Each row comes from the steps of one path. Every step used is in the known rows, and no mark comes twice. Write the path behind each row, first mark first.
In the rows, zero is written as 128.
Known rows:
fira-notom: [129 127 135 115 134 131 123 121 129 129 114 148 137 125 118 130 118 128
 117 149 127 133 107 119 131 136 125 137 118 119 123 129 134 139 147 123
 127 119 152]
vipofed-kibevug-notom-dimelis: [131 136 132 134 116 137  98 119 129 108 112 137 146 151 147 110 106 102
 117 103 135 125 107 131 120 115 135  45 156 102 166 135 111 128 134 142
 128 121 141]
notom-fakul-ronu: [131 120 130 124 108 133 139 148 142 121 141 120 111 145 144 118 126 111
 132 141 177 133 131 140 129 151 126 116  98 124 117 128 133 118 103 137
 134  95 105]
napal-ronu-fira-leso: [120 124 147 119 128 122 113  97 126 139 133 172 168 105  91 108 144 166
 114 154 120 143  82  85 144 145 115  96 129 116 127 126 156 113 122 114
 147 116 120]
fefon-fakul: [129 130 126 138 141 126 133 125 120 122 120 111 114 122 119 122 138 126
 110 120 187 134 125 120 116 126 137  98 120 128 130 125 120 117 125 138
 138 121 105]
notom-napal-ronu-fira-leso: [114 126 157 108 120 128  99 105 125 131 138 167 167 117  98 109 123 151
 101 146 128 145  80  66 161 144 104  64 130 131 138 142 157 123 125 126
 142 102 118]
notom-vosuz: [136 126 142 141 109 126 124 138 125 138 127  98 124 150 129 114 123 109
 120 128 177 129 130 107 151 135 127 128 123 101 143 133 129 137 140 128
 139 124 127]
kibevug-ronu-fira-gopo: [132 129 151 114 127 119 116  92 127 127 139 122 146  99 108 111 139 112
 122 116 102 135  95  76 157 152 113 128  98 130 138 113 139 134 120 136
 128 123  86]
fira-leso: [123 128 146 129 124 136 122 119 129 148 123 149 140 133 116 122 127 143
 128 156 152 128  95 113 154 134 123 119 107 132 126 124 129 131 136 118
 138 120 145]
napal-notom-fakul: [134 125 113 129 125 134 136 130 133 133 134 154  90 128 130 111 148 173
 125 131 125 135 135 109  89 143 129  81 113 107 116  98 146 139 137 135
 136 110  91]
fakul-fefon-fira: [118 127 126 122 117 142 135 128 137 104 143 159 125 147 116 125 125  91
 118 133  88 126 128 146 119 151 140  83 132 124 123 115 119 126 122 130
 119 129 122]
vipofed-kibevug-ronu-fira: [135 136 137 128 128  91 117  88 119 129 148 113 160 100  95 116  98 104
 116  97  88 139 113 109 122 138 122  75 127 104 139 148 124 133 114 154
 124 108  98]
notom-napal: [123 130 138 118 120 134 115 135 127 119 131 125 127 142 136 129 109 112
 113 121 133 132 128 109 146 126 117  96 130 141 141 145 127 137 134 140
 122 117 128]
fefon-fakul-ronu-vosuz: [126 115 139 125 121 120 135 127 123 116 141 115 143 129 116 119 117 108
  91 118 181 142 124 133 150 157 139  86 108 145 121 130 147 113  87 140
 145 103 102]
gopo-fira-leso: [139 128 145 130 141 131 125 109 127 138 124 161 150  94  95 117 163 153
 127 156 140 134  71 109 144 143 125 105 118 130 128 144 129 138 126 131
 142 129 107]
fira-vipofed: [134 128 127 141 124 129 128 126 125 129 113 149 126 134 143 128 138 117
 141 139 111 129 103  91 106 126 125 107 121 146 121 117 143 133 142 121
 127 125 136]
gopo-fira-notom: [144 128 133 115 152 125 126 112 128 120 118 163 146  88  98 125 154 135
 118 149 116 139  81 116 122 146 126 124 131 115 126 150 135 146 139 135
 132 124 116]
fefon-fira-vipofed: [123 128 124 142 122 137 138 121 121 119 105 166 117 143 125 125 127 100
 130 128  86 121  91  77 119 132 131  66 141 131 115 113 132 132 144 126
 129 131 151]
ronu-dimelis: [112 131 130 118 123 125 126 121 128 111 136 124 148 122 106 126 119 141
 131 133 125 131 135 132 169 128 133 137 139 122 127  98 137 126 125 118
 129 120 105]
kibevug-notom: [140 128 128 125 122 138 115 132 131 128 110 132 129 124 152 124 143  93
 119 130 135 125 131 126 104 129 139 120 143 121 141 124 126 124 130 131
 126 138 139]
napal-notom-dimelis: [121 128 120 132 127 138 128 125 132 107 125 163 120 142 130 107 135 183
 133 110 105 130 123 120 101 128 124  63 138 116 151  84 141 147 144 128
 141 123 124]
gopo-fira-vipofed: [149 129 125 142 139 125 131 115 124 120 116 162 134  97 124 122 177 127
 140 140 103 135  79  84  97 136 126  98 133 141 122 137 144 139 133 132
 132 133 102]
fefon-fira-notom-napal: [113 130 142 106 127 145 119 125 121 108 112 166 129 147 109 128  88  95
  92 129 105 128  95  86 158 139 120  62 140 117 129 140 122 148 153 139
 125 110 167]
fefon-kibevug-notom-dimelis: [142 133 125 136 115 130 113 124 125  99 113 126 132 147 147 110 111  99
 118 102 179 120 114 131 121 123 148  84 146 107 166 111 120 125 134 135
 131 129 135]
fira-vipofed-kibevug: [134 135 123 145 122 116 120 111 119 132 124 153 141 131 135 123 114 114
 131 127 113 130  93  98 107 123 125  72 127 131 118 142 132 131 141 133
 122 118 124]
fefon-kibevug-notom: [153 133 120 134 121 118 122 120 122 122 123 123 131 117 144 121 124  86
 113 115 178 122 126 134 108 131 153 123 138 112 139 127 128 122 129 135
 126 137 119]
fefon-fakul-vipofed-kibevug-notom: [135 133 134 133 136 125  97 111 125 129 105 108 147 138 153 114 126  83
  91 112 191 135 114 136 108 140 157  42 126 115 144 146 117 112 125 155
 129 136  69]
fakul-ronu: [128 123 131 121 119 125 139 140 136 115 143 129 139 130 140 127 124 110
 136 135 154 129 131 156 131 146 126 133 114 136 125 131 133 122 107 130
 133 118 120]
fakul-vipofed-kibevug: [121 132 135 126 131 116 106 109 129 135 131 117 159 147 137 122  99 116
 119 118 121 132 113 146 141 141 135  81 121 123 127 147 125 126 127 141
 122 130  84]
kibevug-ronu-dimelis: [124 133 137 114 122 112 129 110 128 105 136 102 147 119 107 122 124 125
 138 124 130 131 140 121 150 135 127 128 128 121 148  95 133 128 119 135
 126 105 107]
fefon-fira-gopo: [114 128 139 123 124 150 127 115 124 115 123 157 124 136 114 118 130 116
 116 121 114 117  89  93 174 143 125 107 128 124 120 115 118 126 135 128
 129 139 123]
kibevug-notom-fakul-ronu-dimelis: [127 123 133 111  99 141 123 145 145 105 132 124 132 137 148 114 132  88
 126 149 177 132 141 142 145 151 142 116 125 111 129  96 140 112 104 127
 134  95  92]
gopo-fira-vipofed-kibevug-ronu: [161 138 130 145 140  98 124  91 118 118 127 144 149  91 113 113 156 110
 136 118 105 136  73  87  82 141 120  48 131 127 142 159 130 141 127 161
 125 113  89]
vipofed-kibevug: [128 135 125 134 127 115 118 112 122 131 139 131 142 126 120 123 103 127
 119 117 130 129 117 139 128 126 129  92 132 114 127 152 116 126 128 139
 123 120 117]
kibevug-ronu: [140 130 135 124 128 114 131 117 128 123 128 105 128 124 127 123 134 116
 136 122 133 128 134 118 111 137 121 114 119 126 148 127 126 132 122 146
 125 116 129]
fakul-vipofed: [120 125 137 120 130 130 114 123 136 133 120 114 142 152 144 126 124 119
 129 130 122 131 123 137 142 144 134 116 115 137 128 123 137 128 127 131
 125 139  94]
napal-ronu-kibevug: [128 131 123 121 131 110 119 105 117 119 142 152 154 120 111 122 133 131
 116 117 135 135 126 118 130 147 128 103 156 136 118 146 162 114 139 130
 138 124  91]
napal-ronu-kibevug-notom-dimelis: [130 132 130 121 121 134  98 110 125  96 114 158 157 146 141 108 135 107
 112 105 142 130 117 111 123 137 136  56 179 125 158 126 155 116 147 133
 143 124 117]
ronu-kibevug: [128 134 125 129 129 115 126 110 119 132 139 134 144 130 115 130 108  99
 120 112 118 129 131 127 152 139 137 122 135 143 110 139 144 135 147 131
 130 129  96]

Write each row's path:
[122 124 122 124 109 151 135 137 141 109 143 152  97 164 119 116 125  89
 114 139 107 129 129 131 119 156 139  60 120 112 114 115 120 122 120 138
 119 105 104] : notom-fakul-fefon-fira
[134 122 149 119 121 115 110 110 124 130 127 140 162 115  93 102 131 132
  96 146 151 149  92  71 148 156 115 113 140  77 141 137 161 130 144 120
 149 107 127] : napal-ronu-fira-notom-vosuz
[136 135 123 146 116 135 114 109 117 119  99 178 134 138 142 117 118  64
 113 117  96 118  85  81  97 129 142  21 159 111 125 133 118 127 145 141
 123 133 150] : fefon-fira-vipofed-kibevug-notom
[116 127 139 113 115 157 126 119 138 103 145 171 126 144 118 118 138  99
 113 136 100 123 100 124 157 161 131  99 110 135 121 107 123 124 126 126
 119 136 101] : fakul-fefon-fira-gopo
[129 134 127 144 123 107 114  95 116 135 134 158 158 109 113 119 105 105
 121 118  70 140  82  81 121 128 124  66 131 125 112 140 143 134 134 129
 124 117 100] : ronu-fira-vipofed-kibevug
[136 122 136 118 116 148 100 136 143 138 100 113 116 164 171 115 142  82
 116 140 152 131 129 116 119 150 144  88 113 117 131 119 135 122 127 139
 126 124  84] : kibevug-notom-fakul-vipofed
[140 135 127 131 122 125 106 116 125 130 122 137 145 121 146 120 118  92
 110 117 138 125 120 134 106 125 140  82 149 106 139 150 115 124 128 140
 122 130 128] : vipofed-kibevug-notom
[147 129 122 116 116 125 130 122 138 116 150 143 115 143 116 118 109 103
 105 156 178 138 113 147 113 163 143 111  82 106 115 123 135 132 135 131
 115  91  94] : fira-notom-fakul-fefon-kibevug
[154 133 139 156  98 125 101 124 121 142 105 128 137 149 162 106 124  64
 114 129 170 127  97  76 107 131 136  65 137  98 148 145 131 136 155 135
 133 122 134] : fira-vipofed-kibevug-notom-vosuz
[149 127 127 128 115 128 108 124 134 132 113 105 116 155 162 110 122  77
 110 124 191 128 122 128 121 153 158  91 109 106 131 120 135 117 126 143
 123 125  67] : fefon-kibevug-notom-fakul-vipofed
[128 132 145 120 131  94 103  83 127 134 140 102 175 122 112 113  97  94
 117 102  81 142 108 116 137 154 128  60 114 114 139 141 133 133 112 156
 121 119  61] : fakul-vipofed-kibevug-ronu-fira
[125 124 133 128 132 115 141 122 127 113 143 116 143 102 109 119 127 100
 109 119 172 144 117 130 131 150 134  99 109 130 120 126 136 114  95 136
 145 110  77] : fefon-fakul-ronu-fira
[126 123 139 114 137 117 136 116 127 114 132 140 152 100  97 120 119 100
  99 140 169 149  95 120 135 158 131 106  98 121 116 126 142 126 113 130
 145 100  99] : fefon-fakul-ronu-fira-notom
[124 133 140 136 130 138  89 115 127 107  96 108 149 165 156 103 110  92
  99  99 191 134 100 131 124 130 151   4 135 110 170 129 111 116 130 155
 134 125  81] : fefon-fakul-vipofed-kibevug-notom-dimelis
[146 137 132 144 123 104 122 100 118 129 126 129 140 127 133 119 119  99
 137 117 116 130  99  89  88 132 119  60 117 130 141 139 129 134 137 149
 120 107 123] : fira-vipofed-kibevug-ronu
[144 131 130 113 117 111  98 104 118 105 139 144 157 100 124 108 119  95
  84 105 156 140 111  86 119 141 134  69 161 111 152 147 152 115 120 141
 131 121  95] : fefon-kibevug-notom-napal-ronu-fira
[138 121 145 118 119 111 121 107 122 127 133 110 145 131 112 119 115 110
 109 112 103 136 131 105 144 149 126  96 122 133 141 125 147 134 106 147
 128 107 129] : kibevug-ronu-vosuz
[119 128 148 101 128 127 105 113 124 125 127 151 154 117 103 127  91 101
  94 131  90 146  97  82 159 141 113  99 122 124 127 142 144 153 143 131
 124 104 129] : ronu-fira-notom-napal
[131 124 151 117 122  99  98  90 122 136 137 100 175 148 119 113  86 100
 101 101  99 140 115 123 157 161 133  49 112 128 140 147 145 133 105 161
 121 110  83] : fakul-vipofed-kibevug-ronu-vosuz
[126 127 143  96 131 132 103 123 126 108 123 165 148 129 122 121 125 143
  97 145 146 142 102  90 129 142 107  88 141 125 144 153 150 128 146 134
 131 101 146] : fira-notom-napal-ronu
[125 119 137 121 111 129 138 117 141 147 152 180 130 113 105  99 135 162
 123 157 132 144  96 105 124 173 121  73  79 115 101  92 163 138 113 123
 153  92  77] : napal-notom-fakul-ronu-fira-leso
[133 121 148 120 113 108  98  97 127 140 134  92 146 163 123 105  88  99
  97 108 119 143 117 106 156 168 133  29  96 114 131 145 145 129 103 167
 121  87  63] : notom-fakul-vipofed-kibevug-ronu-vosuz
[119 126 132 108 123 147 130 122 138 106 131 180 136 144 106 127 115  95
 109 152  89 130 105 140 125 158 137  89 124 114 117 117 126 138 140 128
 118 119 146] : fakul-fefon-fira-notom
[139 129 130 119 111 122 123 126 131 118 136 137 155 128 150 126 121  46
 118 121 150 127 136 152 129 157 147 116 137 148 120 139 146 125 125 136
 134 128  98] : fakul-ronu-kibevug-notom
[127 131 119 142 105 140 128 118 133 114 139 177 109 165 126 111 111  78
 114 138  94 130  94 105  97 152 136   4 117 115 105 130 122 125 133 142
 114  97 101] : notom-fakul-fefon-fira-vipofed-kibevug
[153 134 126 124 118 101 136 109 134 105 162 108 134 128 121 119 121  91
 127 120 162 131 140 160  93 156 142 113  97 128 148 120 127 128 113 147
 113 114  89] : fakul-fefon-kibevug-ronu
[128 131 151 106 138  97  98  77 126 136 128 121 186 117 102 115  86  94
 108 123  84 146  86 108 139 163 125  69 105 104 135 144 138 146 131 152
 121 107  83] : fakul-vipofed-kibevug-ronu-fira-notom
[125 128 139 114 129 127 101 111 133 143 117 132 140 159 130 115  91 115
 105 143 141 140  93 121 143 156 131  67  94 100 115 148 132 134 142 144
 120  97  85] : fira-notom-fakul-vipofed-kibevug
[134 129 138 123 129 105 125 102 125 126 136 110 144 102 104 119 127 104
 127 113  89 138 124  98 124 141 121 109 122 120 141 121 137 135 114 142
 128 116 106] : kibevug-ronu-fira
[126 123 135 104 139 116 113 100 126 121 127 173 167  93  94 117 135 150
 104 146 100 147  92  92 122 149 117 112 141 104 124 130 161 121 133 119
 138 114 126] : napal-ronu-fira-notom
[159 129 140 139 132  94 114  80 112 122 132 146 166  96  97 109 138 107
 108 110  80 145  69  73 113 156 124  29 133 133 134 160 152 144 112 162
 127 105  90] : gopo-fira-vipofed-kibevug-ronu-vosuz
[127 130 130 116  98 126 115 130 138 106 144 129 147 132 139 110 107  87
 116 138 180 133 129 151 148 149 142  81 129  98 127 121 128 110 103 140
 129  88  80] : vipofed-kibevug-notom-fakul-ronu-dimelis
[130 136 154 129 124  99 110  78 120 149 142 137 173 103  84 109  98 118
 115 128 111 139  80  91 149 143 117  64 104 109 137 141 125 137 121 144
 133 100 110] : vipofed-kibevug-ronu-fira-leso
[140 129 137 134 124 107 126  99 122 129 121 132 143 109 120 118 137  92
 138 124  74 139  99  59 102 140 118  89 116 137 133 110 150 139 127 135
 129 113 114] : kibevug-ronu-fira-vipofed
[128 134 131 128 116 136 103 117 124 106 110 139 146 155 144 116 110  74
 116  99 124 125 122 121 140 130 143  73 159 132 149 119 138 136 152 134
 133 128 119] : ronu-kibevug-notom-dimelis
[128 125 123 136 105 153 135 133 139 111 127 172  94 169 134 116 138  81
 126 150  92 129 106  93  99 155 135  41 112 128 107 103 134 126 133 130
 119 103 111] : notom-fakul-fefon-fira-vipofed
[132 133 138 111 120 119  82 102 121 113 138 159 173 106 125 108 115 101
  81 106 114 144 105  87 118 136 120  30 174 106 151 171 141 115 119 149
 127 113 100] : vipofed-kibevug-notom-napal-ronu-fira
[127 122 122 122 126 136 122 127 140 140 126 141 105 150 146 109 145 163
 127 134 121 138 133 118  98 160 135  68  99 116 116  94 155 138 136 136
 134 119  56] : napal-notom-fakul-vipofed
[136 136 142 115 135  95 110  81 119 130 136 135 170  96  88 117  89 104
 105 119  91 143  89  98 127 147 118  80 117  95 135 147 131 145 132 148
 123  97 118] : vipofed-kibevug-ronu-fira-notom
